What can hang from each mark:
fuzu: letu nuru
sagako: nuru
vuvo: letu
nuru: fuzu
bepi: nabu
nabu: bepi
duvefa: bepi fibuk firap
fibuk: duvefa letu
letu: fibuk vuvo

Known rows, with every way that one mark hangs from another:
(duvefa (bepi nabu) firap): [-24.0 -13.8  -7.1  -5.4   3.5   5.3  15.3   4.4   6.8  -4.3  16.0   5.7
   5.1 -29.5   8.8 -17.0  16.0 -47.6   2.6   1.5  15.3   6.6]
(vuvo (letu (fibuk duvefa))): [-17.0   0.2 -18.3  -2.9  24.4   0.2  -2.3  17.1 -12.8   8.4 -12.0  -5.5
   6.7  17.8  15.3  -5.7  -2.5  -1.5  -9.6   0.8   0.9 -10.1]
(vuvo (letu fibuk)): [-16.1  -8.5 -24.1  -6.1  15.8  -2.0   3.0  18.0 -10.3   9.0  -9.1 -12.8
   4.7   0.4  11.8  -6.6   2.7  -4.6  -6.2   6.9   0.2  -4.1]
(duvefa (bepi nabu) fibuk firap): [-31.5 -42.8 -16.0  -5.5  14.7   6.4  21.2  10.3   0.4   3.2  23.9  11.4
  22.2 -11.2  21.1 -23.0  21.4 -62.3   2.9 -12.4  19.7  -4.9]
(fibuk (letu vuvo)): [ -6.2  -2.5  -4.9   1.9  -3.7  -2.0   5.7   0.7  10.1   7.8 -25.4   8.4
   2.0  24.3   4.0  -1.9   2.5 -10.0 -10.1  10.3   1.6   5.1]
(fibuk (duvefa (bepi nabu) firap) (letu vuvo)): [-24.8   5.1   2.1   4.0  16.9   5.7   5.3   1.9  10.0   3.2 -20.8  26.5
   9.6  40.0  17.5 -11.8   3.5 -37.1 -14.7  -1.3  13.8  -2.1]
(duvefa bepi firap): [ -9.9 -23.1  -9.1 -11.1  14.8   3.4  12.3   5.9   2.4  -1.3  -5.8  16.2
   7.5 -27.1   5.5 -16.9  18.0 -40.0   4.5  -1.7   7.2   7.3]
(sagako (nuru (fuzu (letu (fibuk duvefa) vuvo)))): [ 10.4   7.0   8.1   3.8 -32.8  -4.5  -1.9  -0.6  -5.9  18.3  19.7   9.0
   7.1  17.8  10.0  -4.7  10.0 -24.1 -14.3   0.6 -17.8 -16.2]
(fibuk (duvefa bepi firap) (letu vuvo)): [-15.4  -0.9   0.2  -0.3  24.5   4.4   3.2   2.9   6.6   5.1 -35.3  33.4
  11.4  41.6  15.1 -11.9   4.9 -32.4 -13.2  -3.4   8.0  -1.6]
(nuru (fuzu (letu (fibuk duvefa)))): [  3.3  11.2   6.4 -19.4 -12.7  -4.1  -2.7   2.7 -23.7   5.4   0.1   4.3
  12.5  -4.1  23.6  -4.3  10.4 -11.2 -19.2   3.1  -1.3 -22.7]
(duvefa bepi (fibuk (letu vuvo)) firap): [-22.0 -53.8 -21.6  -9.9  23.4   3.2  21.8  12.1   2.8  11.3 -15.4  27.1
  26.3   8.2  20.5 -24.4  25.3 -61.7  -2.3  -8.1  12.8  -0.3]
(nabu bepi): [ 14.2  -4.0   8.0  14.4  15.9  -2.8   5.3  -5.5   3.7  -6.5   3.8  11.3
   5.2  -6.3   4.0   5.2   4.1  -8.9   5.8  16.7 -20.5  -4.9]
(vuvo letu): [-14.4  -1.2 -13.7 -13.0  12.2   2.5   4.0   8.3  -5.5   5.1 -14.7  -8.6
  -3.2 -28.7   3.5  -4.6   8.7  -1.7  -2.4   0.7   1.1   6.1]
(fuzu (letu fibuk) nuru): [ -3.3  -2.6  -4.6 -14.5 -18.0 -15.2  -3.7   8.2 -31.9   7.3  40.3   4.8
  19.8  59.9  18.1  -3.2  15.6 -22.5 -15.0  -0.3  -2.5 -14.3]
(letu (fibuk duvefa) vuvo): [ 11.6  -4.3  -8.0  33.3  16.4 -13.2 -14.5  12.7   6.5  12.3 -13.1  10.9
   6.8  84.8  14.6  -2.8 -20.2   4.9 -13.9  14.0  -0.4 -21.7]
(sagako (nuru (fuzu (letu fibuk)))): [  5.7   3.0   4.4  -4.6 -38.2  -2.7   3.5   0.2 -10.1  16.0  27.5   2.1
   8.1  -0.9   8.4  -5.0  15.3 -27.8 -10.9   0.0 -18.2 -12.6]
(fuzu (letu (fibuk (duvefa bepi firap)) vuvo) nuru): [  3.2  -5.6  -3.1  -2.4  -5.3 -18.6  -8.4   9.4 -21.5  11.5  24.3  22.4
  19.1  81.7  21.9  -9.0  13.6 -29.4 -19.3   3.4   0.5 -16.6]
(sagako (nuru fuzu)): [  7.1   5.5  10.9  -0.6 -38.9   3.3   3.6  -4.2   1.1  13.6  24.6   1.2
  -0.5 -11.5  -3.5  -3.3   9.4 -23.5  -2.1  -4.8 -20.3  -5.6]
(fibuk duvefa): [ -2.1  17.5  11.8   5.4  17.8   4.0 -10.9  -1.7  -5.0  -1.5  -5.8  14.0
   4.0  37.4   7.3   2.0 -10.4   6.2  -6.2 -12.3   1.3 -12.4]
(fibuk (duvefa bepi) (letu vuvo)): [ -9.3   3.1  10.7   8.5  24.8   0.6   4.4   0.9   7.0   4.2 -36.6  41.3
  13.7  37.4  13.7   0.5  -1.4 -21.1 -16.0   3.9   2.3  -0.4]

Rows:
[-20.9  -8.0 -21.7  -6.9  29.6   1.3   1.9  18.8 -12.2   7.9 -14.3   0.0
   9.4   8.5  17.3 -11.4   3.6 -15.4  -7.9   0.2   3.2  -7.6]	(vuvo (letu (fibuk (duvefa bepi firap))))
[-42.8 -42.1 -18.8 -13.6  12.9   9.9  27.3  10.8  -1.2   4.7  14.1  14.0
  27.6  -2.9  25.0 -24.0  25.5 -72.0  -2.5 -12.0  20.8  -2.0]	(duvefa (bepi nabu) (fibuk letu) firap)
[-20.2  -2.1 -23.5  -7.2  24.4   2.1  -3.3  18.1 -13.1   9.0 -11.2  -9.7
   5.7  20.4  16.2 -11.7   0.7  -7.2  -8.1  -2.7   3.5 -10.8]	(vuvo (letu (fibuk (duvefa firap))))
[  7.0   0.3   2.6 -13.7  -7.9  -7.7  -1.1   4.6 -14.2   8.8  -9.9  13.5
  11.5  -4.9  24.4 -10.7  14.3 -22.2 -19.7   9.6   1.2 -19.6]	(nuru (fuzu (letu (fibuk (duvefa bepi firap)) vuvo)))
[-27.5  -3.2 -20.6  -4.0  24.0   2.2   3.5  18.5 -10.0   6.5  -3.2  -4.8
   8.2   7.7  18.8 -11.5   2.6 -19.0  -8.7   1.6   7.3  -7.9]	(vuvo (letu (fibuk (duvefa (bepi nabu) firap))))
[  6.8   2.0   0.2   1.6 -10.0 -19.9 -12.5   7.5 -22.4  11.8  25.9  16.8
  16.5  91.1  20.1  -3.2   7.3 -15.7 -20.9   3.5  -1.9 -19.5]	(fuzu (letu (fibuk duvefa) vuvo) nuru)
[ -8.1  15.0   6.8   7.6  14.5   2.0  -5.6  -1.3   5.2   6.1 -31.7  22.6
   6.0  60.7  11.4   0.3  -7.7  -3.7 -16.6  -2.2   2.8  -6.7]	(fibuk duvefa (letu vuvo))
[-13.1 -47.4  -6.8   2.2  23.4  -2.4  23.7   9.2   3.0  10.2 -16.9  38.3
  29.5   3.0  18.5  -7.1  15.9 -45.7  -6.0   2.3   4.7   1.2]	(duvefa bepi (fibuk (letu vuvo)))
[ 12.3   7.6   9.5 -17.1 -21.8  -7.4  -0.9  -3.8  -9.8   6.9  -9.2   6.1
   1.7 -27.9  14.3  -4.1  15.9  -8.3 -16.3  10.4  -1.1 -10.9]	(nuru (fuzu (letu vuvo)))
[  3.9   5.5   2.4 -21.5 -18.7  -5.5   1.0   3.2 -21.9   5.8   2.3  -0.6
  11.1 -16.6  21.0  -4.9  14.1 -13.2 -17.2   7.8  -1.8 -18.7]	(nuru (fuzu (letu fibuk)))
[-20.6 -44.8  -6.5  -7.1  24.2   2.4  26.4   9.3  -5.7   6.2  -8.7  35.1
  33.2  -6.1  19.4  -6.3  17.9 -48.5  -4.3  -5.0   4.9   0.7]	(duvefa bepi (fibuk letu))
[-11.5 -30.8 -12.5   1.1   9.0  -0.4   9.4   6.2   0.5  13.0  -9.9  10.7
  18.7  35.4  15.1  -7.5   7.5 -21.6  -7.1  -6.7   5.5  -8.5]	(duvefa (fibuk (letu vuvo)))
[  6.1  -3.7   2.2   2.0  -4.7 -20.5  -7.7   8.4 -21.0  11.0  24.2  26.3
  20.3  79.1  21.3  -2.9  10.4 -23.9 -20.6   6.5  -2.1 -16.1]	(fuzu (letu (fibuk (duvefa bepi)) vuvo) nuru)
[ -3.7   3.8  -7.3  -4.7   9.7 -10.2  -5.8   8.0 -25.9   4.9   3.0   8.9
  19.6  39.6  28.0  -2.4   6.4  -6.4 -21.0   3.6   5.0 -20.5]	(fuzu (letu (fibuk duvefa)))
[  6.5   6.7   9.7  -8.5 -40.6  -0.5   4.2  -4.7  -7.8  14.4  24.7   3.8
   4.2 -14.7   4.3  -4.0  18.2 -26.4  -8.9  -2.7 -17.9  -7.6]	(sagako (nuru (fuzu letu)))
[  7.5  -6.6  -5.4  -1.2 -19.1 -21.8  -7.2   8.4 -20.0  12.5  29.4  10.3
  14.7  73.2  16.5  -4.1  12.6 -18.6 -17.9   9.8  -2.5 -13.2]	(fuzu (letu fibuk vuvo) nuru)
[-24.6  -1.1 -15.3   0.0  24.0   0.4   4.1  17.3 -10.0   6.2  -3.7  -1.0
   9.5   5.4  18.0  -5.5  -0.6 -13.5 -10.2   5.1   4.6  -7.4]	(vuvo (letu (fibuk (duvefa (bepi nabu)))))
[-27.9 -34.5 -26.7 -20.3   9.1  10.0  10.0   9.2  -8.4  10.5   0.0  -4.0
  19.1  32.5  18.4 -24.5  18.9 -40.1  -1.2 -23.7  13.6 -10.4]	(duvefa (fibuk letu) firap)
[ 10.1   3.1   7.7  -9.5  -8.6  -9.7  -0.3   3.6 -14.0   8.2 -10.2  17.5
  12.7  -6.7  23.8  -4.8  11.2 -16.8 -21.1  13.3  -1.6 -18.8]	(nuru (fuzu (letu (fibuk (duvefa bepi)) vuvo)))
[ 10.9   0.8   4.0   2.0 -39.2  -6.1   1.6   0.2  -4.2  18.8  22.0   4.3
   5.8   5.0   7.4  -5.4  13.7 -26.1 -12.3   4.7 -18.2 -12.1]	(sagako (nuru (fuzu (letu fibuk vuvo))))
[-17.8  -5.7 -16.6  -2.5  29.5  -0.7   2.7  18.0 -12.1   7.3 -14.8   3.7
  10.4   7.0  16.4  -5.3   0.4  -9.6  -9.1   3.5   0.8  -7.0]	(vuvo (letu (fibuk (duvefa bepi))))
